(in the rows, 128 means zero)
Known rows, with every step that occurs:
lezu tatu: [141 117 137 130 138 129 128 136 120 127 117 131 148 122 139 116 123 130
 131 132 130 129 132 123 146 139 122 126 103 139 123 135 127 129 140 129]
tudem lezu vite raba sovot pigig nifa: [128 133 119  96 140 119  96 125 127 116 125 104 169 137 134 105 128 121
 136 106 144 125 148 123 141  60 129 130 140 131 113 132 130 132 114 133]
tudem pigig nifa dibeb kugi: [117 130 124 124 125 123 116 127 141 114 134  92 129 147 136  83 137 117
 139  92 142 125 136 139 104  99 116 143 144 113 123 128 114 112  99 134]
sovot pigig nifa dibeb: [105 133 124 117 125 125 121 115 144 110 137  91 113 140 115  77 139 114
 142  91 136 117 124 138 123  84 122 136 145 131 126 134 112 122 118 141]
zegat tumulab kugi: [134 125 131 104 107 111 105 139  96 100 122 127 128 122 141 132 132 134
 133 136 114 135 111 100 119 107 129 126 117 116 139 131 114 128 126 119]
tatu dibeb: [128 123 134 142 118 128 147 125 122 118 120 125  99 125 129 113 131 130
 133 120 135 121 111 128 124  94 133 128 133 145 110 124 134 113 131 129]
vite lezu tudem pigig: [120 129 137 126 137 117 136 138 116 112 131 121 156 122 139  73 124 128
 136 119 148 118 131 126 137  91 110 130 132 111 126 128 105 101 102 133]
zegat tumulab kugi dibeb: [126 126 139 112  98 117 101 141  93 105 119 115 138 128 144 104 133 126
 137 127 110 140 102  99 121  64 136 125 125 117 134 132 120 116 122 108]
zegat tumulab kugi raba vite lezu: [128 127 129  86 116 118  98 140  83  98 125 118 132 131 156 103 125 128
 131 136 103 129  95  89 127  94 130 124 130 117 152 116 102 133 139 114]
tatu gesibiv: [137 128 135 139 122 130 126 120 130 132 122 135  98 126 138 119 128 129
 119 117 129 132 125 129 125 139 126 131 150 140 121 119 123 128 133 136]
kugi raba vite lezu tudem pigig nifa dibeb: [114 130 135 113 143 128 117 128 108 102 139  93 146 147 146  33 126 111
 136  88 127 114 110 127 132  75 115 135 144 118 149 113  91 114 112 125]
sovot pigig nifa dibeb kugi: [104 132 120 117 125 125 109 118 145 118 135  85 125 149 119  83 141 111
 144  90 133 116 130 139 115  81 122 138 146 126 121 135 118 131 113 141]
pigig nifa: [133 130 127 136 146 127 118 121 133 124 121 110 121 130 139 123 128 124
 127 112 131 121 135 129 125 123 127 133 127 132 134 125 124 134 130 126]
sovot pigig tudem lezu: [106 129 120 105 143 125 127 129 147 119 141 117 111 125 123  90 139 127
 136  95 125 117 136 127 143  83 127 131 132 114 114 134 118 120 110 131]
kugi raba sovot: [136 127 133 117 114 131 107 122 130 131 121 119 161 150 137 123 127 123
 136 113 122 144 116 127 139  88 134 124 142 128 144 131 135 132 132 109]
tumulab kugi raba: [145 127 130 105 102 127 105 127 133  94 123 136 115 164 136 112 128 125
 136 131 117 131 109 109 141 116 131 124 117 119 147 118 111 139 127 109]
gesibiv tatu: [121 133 133 127 132 121 127 126 115 130 131 124 113 132 138 131 127 125
 125 130 127 127 128 133 128 142 124 130 107 151 142 131 125 116 141 131]
tumulab kugi dibeb nifa: [117 129 130 136 105 129 104 138 129 110 121 122 136 154 137  91 130 122
 137 123 125 137 124 105 143  80 130 132 134 111 121 132 114 133 105 117]
kugi dibeb nifa pigig tudem: [ 98 133 134 134 123 134 121 131 131 133 135  92 142 147 125  69 133 115
 141  92 124 129 118 134 138  36 134 134 152 113 124 134 120 103 105 123]
vite raba sovot pigig nifa dibeb kugi tumulab: [116 138 127 106 117 120  84 112 128 113 121  82 196 165 129 100 141 112
 153 108 131 134 122 137 128  34 132 133 153 114 116 142 129 141 104 120]
gesibiv tatu dibeb kugi raba vite lezu tudem: [115 128 141 131 142 122 123 132  85 123 126 108 121 147 156  74 125 117
 133 116 120 109 106 126 131  82 124 130 113 157 138 118 117 116 139 125]
tudem lezu vite raba sovot pigig: [124 132 119  89 127 120 103 130 123 119 130 118 177 135 126 109 128 124
 137 118 142 131 143 123 143  64 129 127 140 129 108 134 134 127 111 134]
sovot pigig nifa dibeb kugi raba: [111 132 124 106 119 129 101 118 146 114 133  76 129 169 123  81 139 106
 147  84 128 116 117 139 121  65 127 135 146 132 136 130 113 136 120 131]
lezu tudem pigig nifa: [130 123 137 130 143 119 125 133 120 110 128 109 149 135 139  77 130 124
 136  95 144 116 138 134 134 104 111 136 126 115 136 132  94 119  99 129]
kugi dibeb nifa pigig tudem lezu vite raba: [107 137 132 112 131 129 106 136 118 122 133  89 168 156 127  63 126 111
 143  96 132 126 126 129 144   4 139 131 143 117 115 128 126 100  96 125]
dibeb kugi raba vite lezu tudem pigig sovot: [116 128 130 117 142 129  97 138 111 124 126  94 188 152 155  61 127 108
 140 101 119 119 127 125 127  80 112 136 140 117 130 122 104 137 112 121]
lezu tatu dibeb kugi tumulab zegat: [136 108 142 124 129 128 120 142 115 114 111 127 107 131 152  98 127 125
 130 112 127 117 113 119 149  91 131 130  97 135 103 127 131 128 139 127]
pigig nifa dibeb kugi raba vite lezu tudem: [115 133 132 134 155 127  99 125 110 115 133  88 152 150 145  51 128 106
 139  89 122 114 121 130 121  64 121 137 132 119 143 116 117 129 114 123]
lezu vite raba sovot pigig nifa: [132 132 127  87 128 118 101 110 116 111 112  97 187 141 133 108 127 117
 139 125 142 122 136 132 140  55 131 127 147 136 122 137 121 134 125 135]
tudem lezu vite raba: [139 132 124 104 140 122 110 137 116 116 127 125 157 135 131 122 119 125
 129 129 138 125 140 121 135  87 133 125 117 133 115 119 135 125 117 132]
gesibiv tatu dibeb nifa: [112 128 135 145 127 122 137 130 111 126 123 110  99 140 141 123 127 126
 129 116 140 123 121 127 131 103 127 133 119 163 125 133 122 113 135 141]
vite raba sovot: [134 134 130 113 124 122 103 115 103 127 116 118 189 136 132 126 129 126
 138 142 134 143 126 130 134  92 135 124 142 123 122 137 144 133 124 116]
tudem pigig nifa dibeb kugi raba: [124 129 128 113 119 127 108 127 142 111 131  84 134 167 139  80 134 112
 143  85 136 125 123 138 109  82 121 139 144 118 138 123 109 116 105 125]

Rows:
[102 130 118  99 130 133 100 118 132 117 141  78 127 163 128  66 140 106
 140  86 115 112 117 134 120  84 126 138 155 130 136 125 103 147 123 135] -> sovot pigig nifa dibeb kugi raba vite
[112 127 121 100 134 120 119 123 144 123 132 122 150 120 130  95 137 127
 136  93 130 130 148 127 147  49 126 130 144 114 110 141 129 114 109 130] -> raba sovot pigig tudem lezu vite
[113 128 133 115 105 122 115 121 120 129 122 100 124 160 142 107 137 117
 143 105 128 127 110 135 129  68 131 130 134 162 129 138 128 119 140 125] -> gesibiv tatu dibeb kugi raba sovot pigig
[122 130 125 129 156 126 127 132 136 124 135 131 113 118 135 107 132 131
 129 100 121 126 140 124 137  93 131 131 115 109 118 124 137 112 112 118] -> pigig tudem lezu
[101 122 128 128 156 130 145 133 100 119 132 112 120 112 147  50 127 127
 132 110 126 110 117 118 147  85 119 135 139 128 109 122 109 109 133 141] -> raba vite lezu tatu dibeb nifa pigig tudem
[121 129 138 139 123 120 144 123 109 120 124 122  87 130 138 118 130 126
 129 124 133 121 113 132 124 113 128 130 111 166 126 127 129 102 145 132] -> gesibiv tatu dibeb
[117 128 129 124 137 123  94 124 135 110 132  99 103 145 140  91 133 110
 131  85 125 120 121 132 121  75 129 140 120 109 127 121 129 127 115 127] -> pigig nifa dibeb kugi tumulab zegat
[117 131 129 109 110 129 102 110 144 115 130  88 151 159 126  82 137 111
 147  82 129 135 113 136 135  50 129 130 156 131 142 135 123 127 122 119] -> kugi raba sovot pigig nifa dibeb
[123 134 129 143 133 125 105 125 146 116 128  95 134 154 136 111 135 115
 139  94 123 126 127 134 113  74 127 138 126 116 127 125 128 131 107 122] -> pigig nifa dibeb kugi tumulab
[109 135 127 142  96 127  96 132 135 107 128 104 148 158 129  65 135 110
 147 102 125 138 119 115 133  57 120 137 141 113 116 132 116 121 102 117] -> tumulab kugi dibeb nifa pigig sovot
[116 137 123 135 117 126 118 121 136 123 138 106 140 134 116  93 135 111
 142 101 128 129 121 142 116 100 115 136 138 130 123 128 129 113 123 128] -> nifa pigig sovot
[105 135 121 141 124 128 110 130 138 131 135  95 156 146 120 104 131 112
 141  95 137 131 132 134 126  89 114 140 147 127 122 136 119 127 111 140] -> dibeb nifa pigig sovot
[125 128 137 131 113 123 115 123 113 133 117 109 126 156 150 121 132 120
 137 112 125 132 112 133 124  79 133 129 122 160 133 131 142 115 142 116] -> gesibiv tatu dibeb kugi raba sovot
[111 126 125 130 132 125 143 136 134 113 136 110  98 137 126  85 130 126
 136  84 142 114 127 128 135  35 129 135 138 131 105 122 124  96 104 143] -> tatu dibeb nifa pigig tudem lezu vite
[100 133 130 137 110 135 117 137 130 138 138  95 148 152 121  81 130 115
 139 101 131 133 118 132 133  60 130 134 156 124 124 134 121 112 107 128] -> kugi dibeb nifa pigig
[106 129 128 131 153 123 123 134 102 117 134 113 170 110 148  49 127 118
 131 109 129 117 134 122 131 103 103 138 143 115 117 124  99 120 111 134] -> raba vite lezu tudem pigig sovot
[133 127 127 117 117 132  93 128 132 142 119 112 174 160 142 132 130 120
 138 115 119 141 127 129 128  88 134 128 140 122 136 132 142 144 125 110] -> dibeb kugi raba sovot
[118 132 124  80 143 120 117 124 127 106 131 108 144 137 123  89 132 121
 140 110 131 111 135 129 147  49 133 126 129 121 112 130 116 120 113 136] -> sovot pigig tudem lezu vite raba
[103 132 119 123 119 122 100 114 143 128 131  92 159 141 127  90 144 115
 145  88 134 134 138 138 119  67 121 139 159 119 117 145 135 130 109 131] -> raba sovot pigig nifa dibeb kugi
[109 128 127 101 133 125 133 118 139 117 132 111 117 129 121  93 139 125
 138 108 122 114 126 134 142  83 129 129 138 118 122 137 109 122 122 132] -> sovot pigig tudem
[119 122 127 123 157 131 131 136 100 129 128 131 143 103 152  87 120 130
 121 139 120 120 129 112 144 148 118 130 124 132 120 122 117 132 148 135] -> raba vite lezu tatu
[123 128 132  87  93 111  83 123 110  87 125  90 144 150 138  88 141 118
 151  93 116 140  98 108 123  38 129 129 142 118 150 136 110 125 121 113] -> zegat tumulab kugi raba sovot pigig nifa dibeb
[109 130 136 108 104 116 101 140  98 102 129  97 139 139 139  78 137 122
 145 104 110 134 101 106 128  28 133 131 136 102 136 136 107 105 106 114] -> zegat tumulab kugi dibeb nifa pigig tudem
[107 126 130 137 125 127 146 125 127 116 132 105  98 140 123  88 136 126
 141  95 137 117 113 134 131  54 130 134 146 128 113 128 120 102 112 137] -> tatu dibeb nifa pigig tudem
[108 126 127 118 150 124 134 138  98 118 141 125 149 113 145  59 126 128
 125 121 129 113 130 120 136 122 109 135 144 110 126 121  93 120 111 137] -> raba vite lezu tudem pigig
[114 132 127 135 119 126 115 128 131 127 136 112 137 144 120 102 136 116
 139 112 127 133 126 138 106  96 126 134 131 118 120 129 142 118 110 131] -> nifa dibeb kugi
[138 118 134 112 118 129 122 133 104  88 117 136 107 141 156  67 123 128
 134 135 116 119  98  95 152 107 126 125 116 135 127 110 107 132 146 115] -> tumulab kugi raba vite lezu tatu dibeb
[129 122 128 110 146 136 104 140 109 136 121 112 162 146 159  96 120 119
 130 129 111 121 123 116 139 122 127 128 123 132 133 119 121 148 146 122] -> dibeb kugi raba vite lezu tatu
[124 126 139 138 133 120 120 134 121 112 126 111 177 130 133  72 132 116
 143  96 139 125 137 135 131  88 105 136 125 118 122 138 104 115  96 128] -> lezu tudem pigig sovot
[113 134 120 118 139 125 130 130 140 121 153 123 103 127 119  85 137 126
 135  91 124 121 127 136 130  91 125 134 127 107 125 121 129  98 109 124] -> nifa pigig tudem lezu
[123 132 139 140 145 120 130 134 112 119 127 127 154 118 135  89 121 127
 134 126 139 118 128 125 141  89 118 126 119 119 129 127 123 111 116 129] -> vite lezu tudem
